Each row comes from the steps of one walk. Every step used is in the known rows, and no mark comes twice. Write the walk behind each row, first mark first.
Known rows
femu -> bolaku -> dobe: [-0.15 -0.04  0.31 -0.32  0.15 -0.27 -0.03  0.06  0.02 -0.25 -0.15  0.13
  0.00  0.01  0.30  0.12 -0.12  0.19 -0.36]
kulig -> femu: [ 0.08 -0.08  0.40  0.54  0.06  0.06 -0.01 -0.14  0.05 -0.21 -0.08  0.12
  0.25  0.13  0.29 -0.08 -0.14 -0.11  0.09]
zizeg -> kulig -> femu -> bolaku: [-0.08  0.08  0.35  0.25  0.31  0.02 -0.32 -0.17  0.13 -0.25 -0.23  0.35
  0.15 -0.18  0.22  0.13 -0.43  0.05  0.08]
kulig -> femu -> lufi: [ 0.03 -0.33  0.50  0.52  0.26 -0.20 -0.10 -0.06 -0.04 -0.23 -0.11 -0.04
  0.22 -0.13  0.15 -0.04 -0.19 -0.06  0.19]
lufi -> femu -> bolaku: [-0.20 -0.18  0.17  0.10  0.40 -0.03 -0.11  0.10  0.09 -0.25 -0.33  0.09
  0.41  0.02  0.10  0.04 -0.43 -0.12 -0.24]
zizeg -> bolaku -> femu: [ 0.02  0.04  0.27 -0.13  0.27  0.33  0.04  0.17 -0.10 -0.07 -0.07  0.29
 -0.02  0.11 -0.05 -0.02 -0.21 -0.03  0.35]
lufi -> femu -> bolaku -> dobe: [-0.34 -0.23  0.31 -0.20  0.25 -0.30 -0.04  0.09  0.10 -0.30 -0.31  0.18
  0.09  0.04  0.28  0.13 -0.35  0.09 -0.44]
dobe -> bolaku -> zizeg -> lufi: [-0.05 -0.04 -0.03 -0.10  0.07 -0.14  0.23  0.06 -0.18 -0.72  0.25 -0.11
  0.15 -0.09  0.40 -0.07  0.03 -0.20  0.01]
turav -> zizeg -> kulig -> femu -> bolaku -> dobe: [ 0.03  0.11  0.55 -0.26  0.15 -0.43 -0.08 -0.22  0.18 -0.14 -0.24  0.33
 -0.05 -0.02  0.38  0.31 -0.35  0.24 -0.09]
bolaku -> zizeg -> kulig -> femu: [-0.07  0.17  0.50  0.16  0.18 -0.01 -0.16 -0.22  0.24 -0.37  0.00  0.20
  0.00 -0.11  0.34  0.06 -0.10 -0.08  0.17]
turav -> zizeg -> lufi -> femu: [ 0.11 -0.26  0.24 -0.04  0.31 -0.05  0.14  0.04 -0.03 -0.34 -0.29 -0.10
  0.44  0.30  0.16  0.11 -0.41 -0.46  0.13]
zizeg -> kulig -> femu: [-0.01  0.06  0.48  0.36  0.19  0.19 -0.20 -0.18  0.18 -0.36 -0.20  0.21
  0.21 -0.03  0.13  0.14 -0.33 -0.15  0.27]
femu -> lufi: [ 0.05 -0.28  0.41  0.06  0.35 -0.12 -0.07  0.16 -0.05 -0.27 -0.18 -0.28
  0.34 -0.09 -0.11  0.03 -0.11 -0.13  0.12]
lufi -> femu -> bolaku -> dobe -> turav -> zizeg: [ 0.12 -0.11  0.45 -0.28  0.04 -0.48  0.15 -0.11  0.04 -0.08 -0.11 -0.15
  0.36  0.41  0.18  0.44 -0.10  0.05 -0.18]
dobe -> turav: [ 0.15 -0.05  0.29  0.21 -0.01  0.12  0.01  0.00 -0.06 -0.27  0.13 -0.30
  0.48  0.33 -0.02  0.23  0.20 -0.17  0.13]
bolaku -> femu -> lufi: [ 0.06 -0.28  0.58 -0.21  0.43 -0.11 -0.10  0.04 -0.10 -0.22 -0.22 -0.06
 -0.04 -0.07 -0.21  0.07 -0.29 -0.01  0.28]
bolaku -> dobe -> turav: [-0.02 -0.10  0.39 -0.06 -0.11 -0.12  0.08 -0.01 -0.04 -0.32  0.13 -0.20
  0.22  0.34  0.16  0.32  0.21  0.03 -0.07]
turav -> zizeg -> lufi -> femu -> bolaku -> dobe: [-0.12 -0.24  0.29 -0.44  0.25 -0.45  0.08  0.02 -0.02 -0.29 -0.28  0.14
  0.07  0.13  0.43  0.21 -0.39 -0.01 -0.26]
turav -> zizeg: [ 0.47  0.12  0.42 -0.19  0.10 -0.09  0.20 -0.02  0.08 -0.07 -0.18 -0.25
  0.50  0.36 -0.01  0.12 -0.06 -0.22  0.10]
zizeg -> lufi -> femu: [-0.20 -0.37  0.13  0.14  0.34  0.15  0.00  0.12 -0.05 -0.53 -0.25  0.01
  0.37  0.15  0.17  0.00 -0.40 -0.42  0.07]
dobe -> turav -> zizeg -> bolaku: [ 0.38  0.14  0.18  0.09  0.04  0.10  0.22  0.14 -0.11  0.09  0.12 -0.18
  0.58  0.38  0.04  0.26  0.16 -0.13  0.36]

Which walk is each row?
[-0.14  0.29  0.29 -0.45  0.40 -0.06 -0.26 -0.03  0.21 -0.37 -0.10  0.08
  0.03 -0.24  0.14  0.17 -0.14  0.00 -0.04]  femu -> bolaku -> zizeg -> kulig
[ 0.25 -0.12  0.49 -0.28  0.41 -0.15  0.07  0.15 -0.15  0.07 -0.18  0.03
  0.06 -0.02 -0.17  0.10 -0.26  0.01  0.49]  turav -> zizeg -> bolaku -> femu -> lufi
[-0.01 -0.33  0.35 -0.17  0.09 -0.28  0.19 -0.03 -0.08 -0.40 -0.10 -0.14
  0.31  0.42  0.27  0.35 -0.20 -0.27  0.06]  bolaku -> dobe -> turav -> zizeg -> lufi -> femu
[ 0.18  0.20  0.51 -0.53  0.15 -0.29 -0.09 -0.13  0.13 -0.18 -0.15 -0.09
  0.25  0.17  0.00  0.62 -0.14  0.09  0.08]  femu -> bolaku -> dobe -> turav -> zizeg -> kulig
[ 0.50  0.09  0.43 -0.05 -0.04 -0.11  0.20 -0.09 -0.02 -0.05  0.05 -0.42
  0.58  0.51 -0.03  0.35  0.17 -0.19  0.21]  dobe -> turav -> zizeg
[-0.09  0.12  0.28  0.13  0.16 -0.30 -0.06 -0.17  0.07 -0.16  0.15  0.20
 -0.06 -0.13  0.60 -0.12  0.04  0.14 -0.17]  kulig -> femu -> bolaku -> zizeg
[-0.25 -0.26  0.13 -0.05  0.33 -0.04  0.04  0.07 -0.01 -0.55 -0.05 -0.01
  0.15  0.07  0.38 -0.07 -0.19 -0.35 -0.04]  bolaku -> zizeg -> lufi -> femu
[ 0.27  0.02  0.53  0.00 -0.13 -0.52  0.12 -0.26 -0.02  0.02  0.08 -0.02
  0.18  0.35  0.43  0.38  0.03  0.20 -0.05]  kulig -> femu -> bolaku -> dobe -> turav -> zizeg
[-0.40 -0.35  0.17 -0.24  0.30 -0.27 -0.05  0.09 -0.05 -0.45 -0.26  0.24
 -0.02  0.01  0.44  0.10 -0.40  0.01 -0.31]  zizeg -> lufi -> femu -> bolaku -> dobe
[ 0.06 -0.28  0.44 -0.12  0.27 -0.21  0.09  0.06 -0.15 -0.42 -0.14 -0.10
  0.13 -0.19 -0.28  0.10 -0.33  0.02  0.23]  dobe -> bolaku -> femu -> lufi
[ 0.28  0.07  0.45 -0.36 -0.05 -0.45  0.14 -0.11 -0.05 -0.03  0.02 -0.20
  0.28  0.38  0.21  0.44  0.10  0.14 -0.10]  femu -> bolaku -> dobe -> turav -> zizeg
[-0.25 -0.32  0.03  0.06  0.44  0.01 -0.14  0.10 -0.09 -0.41 -0.27  0.14
  0.26 -0.03  0.28  0.01 -0.51 -0.21 -0.10]  zizeg -> lufi -> femu -> bolaku
[-0.01 -0.05  0.27  0.41  0.17 -0.09 -0.16 -0.14  0.00 -0.13 -0.09  0.27
  0.17 -0.05  0.39 -0.06 -0.26  0.07 -0.09]  kulig -> femu -> bolaku
[-0.31 -0.35  0.20 -0.07  0.12 -0.25 -0.06  0.00 -0.17 -0.44  0.03  0.03
  0.13  0.18  0.39  0.34 -0.14  0.01 -0.16]  zizeg -> lufi -> femu -> bolaku -> dobe -> turav
[-0.12 -0.02  0.03 -0.29  0.30 -0.16 -0.07  0.02 -0.17 -0.42  0.15  0.08
 -0.08 -0.15  0.57 -0.09  0.00 -0.06 -0.06]  femu -> bolaku -> zizeg -> lufi
[ 0.36  0.05  0.53 -0.29 -0.13 -0.34  0.25 -0.09  0.01 -0.10  0.06 -0.31
  0.34  0.51  0.11  0.42  0.19 -0.02  0.03]  bolaku -> dobe -> turav -> zizeg
[ 0.26  0.19  0.59 -0.45  0.06 -0.18  0.03 -0.12  0.17 -0.26 -0.11 -0.19
  0.32  0.30 -0.09  0.61 -0.04 -0.07  0.20]  bolaku -> dobe -> turav -> zizeg -> kulig
[-0.14 -0.07  0.12  0.08  0.22 -0.21 -0.10 -0.16 -0.15 -0.37  0.20  0.24
 -0.18 -0.16  0.77 -0.14 -0.05 -0.01  0.01]  kulig -> femu -> bolaku -> zizeg -> lufi
[-0.18 -0.01  0.47  0.08  0.02 -0.23 -0.22 -0.22  0.04 -0.31  0.03  0.20
  0.01  0.04  0.32  0.45 -0.09  0.22  0.00]  zizeg -> kulig -> femu -> bolaku -> dobe -> turav
[ 0.20  0.11  0.68  0.06 -0.03 -0.26 -0.01 -0.34  0.18 -0.20 -0.06  0.06
  0.16  0.25  0.24  0.47 -0.12  0.02  0.25]  bolaku -> dobe -> turav -> zizeg -> kulig -> femu
[ 0.35  0.25  0.49 -0.38  0.28  0.06 -0.02 -0.04  0.23 -0.24 -0.33 -0.14
  0.45  0.15 -0.21  0.35 -0.27 -0.27  0.26]  turav -> zizeg -> kulig
